Each row comes from the steps of one walk. Every step used is in the known rows, and no mark comes twice. Write the walk behind each row, first mark first.
Known rows
kile-betisa: [ 2.36  2.72 -1.17  5.54  0.56  0.41  1.00 -1.60  0.39 -0.69  3.51 -0.85
  0.57  5.15  2.39  0.58  1.75  3.20  2.40 -0.23  1.39  0.49  1.33 -0.70
 -1.31]
betisa-geguz-mefon: [ 0.50  1.71 -0.26  3.03  0.26  0.61  4.64 -0.14  1.22  1.67 -1.54 -2.63
  0.66  0.02  0.35  2.09  1.37  0.90  1.78  2.98  3.53 -3.57 -0.75  2.36
 -1.20]
teruvim-mepek: [ 1.84  0.96 -0.67 -0.91 -0.13  0.93 -0.62 -2.39  2.02 -2.12  0.94 -0.08
  3.36  5.65  0.99  2.40  1.55 -0.87  2.85  1.60  0.08  1.02  3.89  1.62
  2.11]
geguz-betisa-gikim-tipa-teruvim-mepek: [ 0.16 -3.89  0.77 -5.79  4.69  1.08 -1.06  0.07 -1.52 -0.08  2.53  4.59
  2.00 -3.16 -2.05  0.96  0.23 -1.41 -0.32 -0.69 -2.37  5.70  1.42  1.82
 -0.11]
teruvim-zumid-geguz: [-2.12  2.39 -0.15  0.10 -2.65 -0.47 -0.59  0.73  3.15 -0.44 -0.47 -2.28
  0.60  2.85 -0.25 -0.86  1.09 -2.38  0.28  3.13 -0.33 -0.75  0.15  0.10
  3.21]
kile-betisa-geguz-tipa-teruvim-mepek: [ 3.05 -0.40 -0.23 -4.21  1.69  4.38  4.53 -4.06  0.33  1.15  0.05  2.80
  0.02  0.59  2.83  3.74  4.58 -1.38 -0.91 -5.23 -1.01  1.46 -1.34  3.31
 -3.85]
geguz-zumid-teruvim-mepek-zabe: [ 4.20 -1.40 -0.28 -1.70  0.08 -2.12 -1.42 -2.81  3.77 -1.59 -2.52  0.20
  0.02 -2.35 -1.04 -1.39 -0.40 -0.85  2.59 -1.38  1.82  0.61  3.96  0.04
  0.46]
tipa-teruvim: [ 2.36  0.49  0.51 -2.38  0.91  1.38 -0.38 -1.87 -0.59 -0.46  3.81 -3.76
  1.51  1.34  0.49 -0.07  0.19  1.98 -1.61 -1.05  2.94 -1.21  1.57  0.90
  2.55]
gikim-tipa: [-0.86  0.88  0.89  5.46  0.49  0.87 -3.16  0.53 -0.24 -1.02  3.38 -2.85
 -1.83  1.66 -0.49  2.15 -1.17  0.34  1.39  2.49 -1.44  0.86  0.37 -0.43
  1.52]
kile-betisa-gikim-zumid-geguz: [-2.43  1.55 -1.77  4.85 -0.45 -1.08  2.59  4.14 -3.06  2.15 -2.14  1.16
  1.15  1.60 -0.61 -1.45 -2.88  0.71 -2.10  1.48 -2.04  1.17  0.40 -0.98
 -0.39]
gikim-tipa-teruvim: [ 0.35 -0.75  1.69  0.45  1.96  2.39 -2.47 -0.16 -1.45 -0.74  4.93 -4.01
 -1.61 -1.06 -0.87  0.54 -0.89  0.58 -1.44  0.01 -0.36  0.98 -0.55  0.62
  2.39]
gikim-betisa-geguz-tipa-teruvim: [-0.01 -0.63  1.39 -1.89 -0.18  2.27  2.43 -0.46 -0.39  0.19  2.04 -1.08
 -3.42 -3.25  2.61  1.50  1.45  1.53 -2.08 -2.04 -0.97 -1.19 -3.37  1.16
 -2.09]
zumid-geguz: [ 0.05  2.48  0.38  1.93 -2.34  0.92 -0.71  0.25  0.31  1.44  0.98 -2.65
  0.34  3.00 -0.72  1.89 -0.31 -0.84 -1.82  2.45  0.06 -2.51  0.78 -0.22
  1.95]
gikim-betisa-geguz: [-0.48  0.26  0.09  2.08 -1.06 -0.25  2.67  1.21  1.23 -0.20  1.13 -1.67
 -0.69  0.20  2.45  2.25  1.07  0.86  2.97  3.17 -0.44 -2.06 -0.24  0.47
 -0.79]
zumid-teruvim-tipa: [ 1.08 -1.31  0.24 -0.39 -2.56  0.03 -5.39 -1.23 -0.33 -0.40  0.10 -0.16
  0.59  1.47  1.09  3.95  0.49  0.62  3.11 -0.39  0.95 -0.12 -0.30 -2.66
  0.60]
tipa-teruvim-zumid: [ 0.06  0.53 -0.04 -3.94  0.33 -0.07 -0.35 -1.48  1.97 -2.78  2.54 -3.62
  1.49  1.20  0.95 -2.77  1.42  0.25  0.61 -0.32  2.47  0.44  0.99  1.32
  3.70]
geguz-zumid-teruvim: [ 1.90  0.46 -0.08  1.11 -0.95 -1.73 -1.42 -2.03  0.80 -0.69 -1.04 -3.06
 -1.90 -0.82 -1.18 -3.80 -0.74  1.38  0.20  0.60  2.54 -1.76  1.54 -1.71
 -0.72]
kile-betisa-geguz-mefon: [ 1.26  2.25 -0.83  5.92  1.46  0.94  6.68 -0.54  0.91  1.76 -0.49 -1.03
 -0.20  1.14  1.74  1.44  3.25  2.63  2.94  1.27  3.08 -1.79 -1.79  2.10
 -4.55]
betisa-gikim: [ 0.23  0.44 -1.46  1.03 -1.41 -2.12 -0.18  0.74 -0.60  1.57  1.58  0.43
  3.30  0.79  0.38  2.18 -2.67 -0.20 -0.58  2.54  2.01  1.86  4.28 -0.36
  2.13]
geguz-betisa: [ 1.53  1.63 -0.03  2.07  2.07 -0.44 -0.96 -1.55  0.54 -1.49  2.79  0.31
  1.29  3.83  0.81 -0.37  1.88  3.44  2.63 -0.34  1.22 -1.84  0.84 -1.06
 -1.37]
kile-betisa-geguz-zumid-teruvim-tipa: [ 0.76 -0.93 -1.63  0.53 -1.74 -0.57  1.50 -0.94  1.71  2.59 -5.17  1.60
 -2.23 -2.26  1.21  1.19  2.49  0.58  2.84 -2.32  1.06 -1.70 -3.01 -1.20
 -6.41]
gikim-tipa-teruvim-zumid-geguz-mefon: [-3.45  0.33  2.47  0.03  1.33  2.34  0.39  2.17  1.07 -0.57  0.26 -3.93
 -3.62 -3.72 -3.26 -3.55  1.15 -1.24 -2.00  2.73 -0.73  0.89 -4.82  2.46
  2.52]
tipa-teruvim-mepek-gime: [ 3.40 -0.97  0.33 -2.24  2.21 -0.11  0.74 -2.45  0.66 -2.85  2.50  2.13
  3.11  1.90  0.90 -0.99 -1.05 -1.74  0.26 -2.63  2.44  1.38  4.11  3.25
  3.55]
zabe-mepek-gime: [ 2.58 -0.39 -0.40  7.44 -0.86 -1.30 -0.09 -1.29  2.55 -1.77  2.17  0.70
  2.46  1.75  2.91 -3.08 -3.64 -1.71  2.90  1.31  1.92  0.02  5.80 -1.76
  2.37]
geguz-tipa: [ 0.62  2.54  0.03  3.73 -1.00  0.91 -2.12 -2.33  0.42 -0.91  2.13 -0.49
 -1.36  3.39  1.80  2.03  0.02  1.68 -0.74 -1.11  0.15 -0.29 -0.16 -0.87
 -0.10]

Write each row's walk
[-3.50  0.87 -1.03  1.84 -1.74 -1.67  0.46  4.60 -2.66  1.85 -3.09 -0.43
  1.76  0.54 -1.99 -0.44 -4.88 -0.91 -3.09  3.24 -1.33 -0.76  1.33 -0.50
  2.70]
betisa-gikim-zumid-geguz
[-0.97  1.01  0.65 -4.95 -1.10  0.95  0.16 -0.03  1.61 -0.12  0.95 -3.62
  0.52  0.11 -0.79 -2.41  1.28 -2.18 -2.64  0.65  0.53 -0.84 -0.71  1.36
  3.95]
tipa-teruvim-zumid-geguz
[ 0.18  2.00  0.84  1.01  0.43  0.50 -0.12 -0.11  0.19  0.72  1.19  0.36
  0.47  2.74 -1.23  0.31  1.67  1.11 -0.30  0.52 -0.67 -3.06 -0.94 -0.77
 -1.10]
zumid-geguz-betisa
[-1.19 -0.90 -0.22  1.36 -1.39 -0.32 -5.35  1.37 -2.26 -2.58 -2.89 -1.03
 -0.16  2.58  0.54  0.68 -1.40  2.02  3.48 -0.91 -0.59 -1.40 -1.64 -2.89
  1.13]
gikim-zumid-teruvim-tipa
[-2.46 -1.12  0.00 -6.15 -0.29  1.98  0.49  1.59 -2.90  0.83 -3.85  3.05
  0.98 -1.47 -2.03  0.01 -2.89 -2.73 -6.55 -1.86 -3.96  2.34 -0.17  1.95
  2.17]
betisa-gikim-zumid-geguz-tipa-teruvim-mepek
[-1.14 -2.30 -2.03  2.42 -0.76 -2.07 -2.06  2.63 -3.97 -0.13 -2.74  3.80
  1.06  0.32  1.19  0.88 -1.95  2.12  2.56 -1.61 -0.71  3.49 -0.59 -3.37
 -1.74]
kile-betisa-gikim-zumid-teruvim-tipa
[-0.40  0.94  0.26 -3.16 -0.32  1.08 -1.24 -2.40  1.70 -2.54  2.33 -1.51
 -1.42  0.67  1.74 -2.16  1.40  0.61 -1.42 -2.93  1.01  1.14 -1.38  0.73
  1.91]
geguz-tipa-teruvim-zumid
[-1.82 -1.38  0.01 -7.55  0.72 -1.74  1.40  1.51  0.26  1.70  0.43  2.48
  2.41 -3.60 -1.89 -2.84  0.71 -1.68 -2.83 -0.15  0.32  1.67 -0.53  0.61
  1.16]
tipa-teruvim-zumid-geguz-betisa-gikim
[ 0.45  1.51  1.60 -2.23 -1.56  3.26 -0.96 -1.41 -1.17  1.74  1.94 -1.64
 -2.20 -0.53 -0.54  1.38 -0.02 -0.20 -6.52 -2.79 -0.61 -1.93 -2.36  0.37
  0.64]
zumid-geguz-tipa-teruvim
[ 0.13 -0.52 -0.74 -0.26 -2.76 -1.22 -3.93 -1.07  1.97 -0.17 -3.42 -0.41
 -1.69 -0.61 -0.48 -0.75 -0.19  1.31  1.63 -0.64  1.48 -1.75 -0.85 -2.17
 -1.33]
geguz-zumid-teruvim-tipa
[-0.88 -0.01  0.12 -5.21 -0.71  1.34  2.15 -1.90  1.87  0.10 -0.24 -1.25
 -1.21 -2.00  2.11  0.75  2.28 -2.06 -1.19 -2.61  1.01 -0.77 -2.52  2.13
 -0.05]
betisa-geguz-tipa-teruvim-zumid
[-1.51 -2.38  1.70 -3.29  2.31  0.84 -0.90  2.71 -3.05  3.39  2.53  2.01
 -0.56 -5.70 -3.77  0.60 -1.73 -1.59 -4.81  0.05 -2.53  1.93 -1.84  0.03
 -0.33]
zumid-geguz-betisa-gikim-tipa-teruvim
[-2.11  0.39 -0.49  0.82  0.40  1.23  2.38  2.34 -4.52  2.22 -1.27  2.06
 -1.86 -1.85 -0.57 -2.07 -2.53  1.10 -6.94 -3.68 -2.43  1.76 -2.72 -0.26
 -1.53]
kile-betisa-gikim-zumid-geguz-tipa-teruvim
[-1.52 -2.24 -0.26 -1.00 -3.11 -1.13 -0.29  1.47  2.37  0.45 -4.87  0.51
 -3.61 -4.54  0.93  0.23  1.28  0.89  3.33  1.11 -0.70 -2.44 -3.48 -1.42
 -3.96]
gikim-betisa-geguz-zumid-teruvim-tipa
[ 3.56 -1.32  0.80 -2.77 -0.18  0.53 -2.46 -3.39 -0.45 -1.96  0.76  0.03
  2.09  2.73  0.34  2.01  1.58 -2.11  2.72  0.39  0.18  2.47  3.77 -0.35
  1.70]
zumid-teruvim-mepek
[-1.23  0.71  0.38  2.97 -1.68  0.79  1.69  0.17  0.87 -0.30  0.56  0.21
 -3.39 -0.53  3.21  3.04  1.28  1.32  0.89  0.49 -1.88 -1.35 -2.51 -0.02
 -2.76]
gikim-betisa-geguz-tipa
[ 0.81 -3.94 -0.24 -0.05  3.89 -4.72 -0.51  1.11 -3.51 -3.61 -2.49  8.56
  3.15 -0.77 -1.00 -3.85 -3.80 -1.68  3.36 -2.14 -0.15  3.85  3.69 -0.96
 -0.08]
geguz-betisa-gikim-zumid-teruvim-mepek-gime
[-5.02 -0.94  0.40  0.36  0.44 -1.98 -1.54  4.02  0.73  1.19 -0.09  3.54
 -0.79 -2.88 -2.92 -0.66 -0.71 -3.13 -0.08  3.21 -3.73  3.88 -1.82 -0.77
  0.10]
teruvim-zumid-geguz-betisa-gikim-tipa
[-2.18  2.25  0.43  2.94  1.67  0.04 -0.46  2.50 -1.58 -1.43 -1.84 -0.73
 -0.45  3.52 -1.56 -3.04 -0.49  2.67  0.32  0.28 -2.23 -4.43 -2.09 -1.32
 -0.63]
gikim-zumid-geguz-betisa
[ 1.54 -0.36 -0.21 -1.24 -1.51 -1.50  1.76 -1.54  0.92  2.22 -3.64 -2.93
 -1.89 -3.61 -0.82 -0.99  0.01 -1.25  0.22  0.77  2.43 -3.64  0.52 -0.36
 -2.59]
betisa-geguz-zumid-teruvim
[ 2.03 -4.27 -0.19 -2.69  3.52 -3.99 -1.52  1.00 -1.62 -2.13 -2.49  5.52
  3.10 -2.92 -1.30 -0.49 -2.37 -0.09  3.80 -2.25 -0.62  3.54  3.44 -1.57
  0.10]
geguz-betisa-gikim-zumid-teruvim-mepek-zabe
[ 0.79  2.45 -2.46  3.97  0.09 -0.47  5.76 -1.12  2.79  2.22 -2.72 -0.96
 -1.34  0.39  1.27 -1.77  1.97  1.70  1.16 -0.21  1.64 -3.01 -0.51  1.25
 -5.11]
kile-betisa-geguz-zumid
[-3.01 -0.95  0.95  1.68  0.94 -0.70 -1.45  3.48 -1.79  3.00  1.10  3.39
 -0.63 -3.10 -3.34  1.97 -1.88 -1.68 -2.08  2.44 -3.63  2.03 -1.17 -1.19
 -1.12]
zumid-geguz-betisa-gikim-tipa
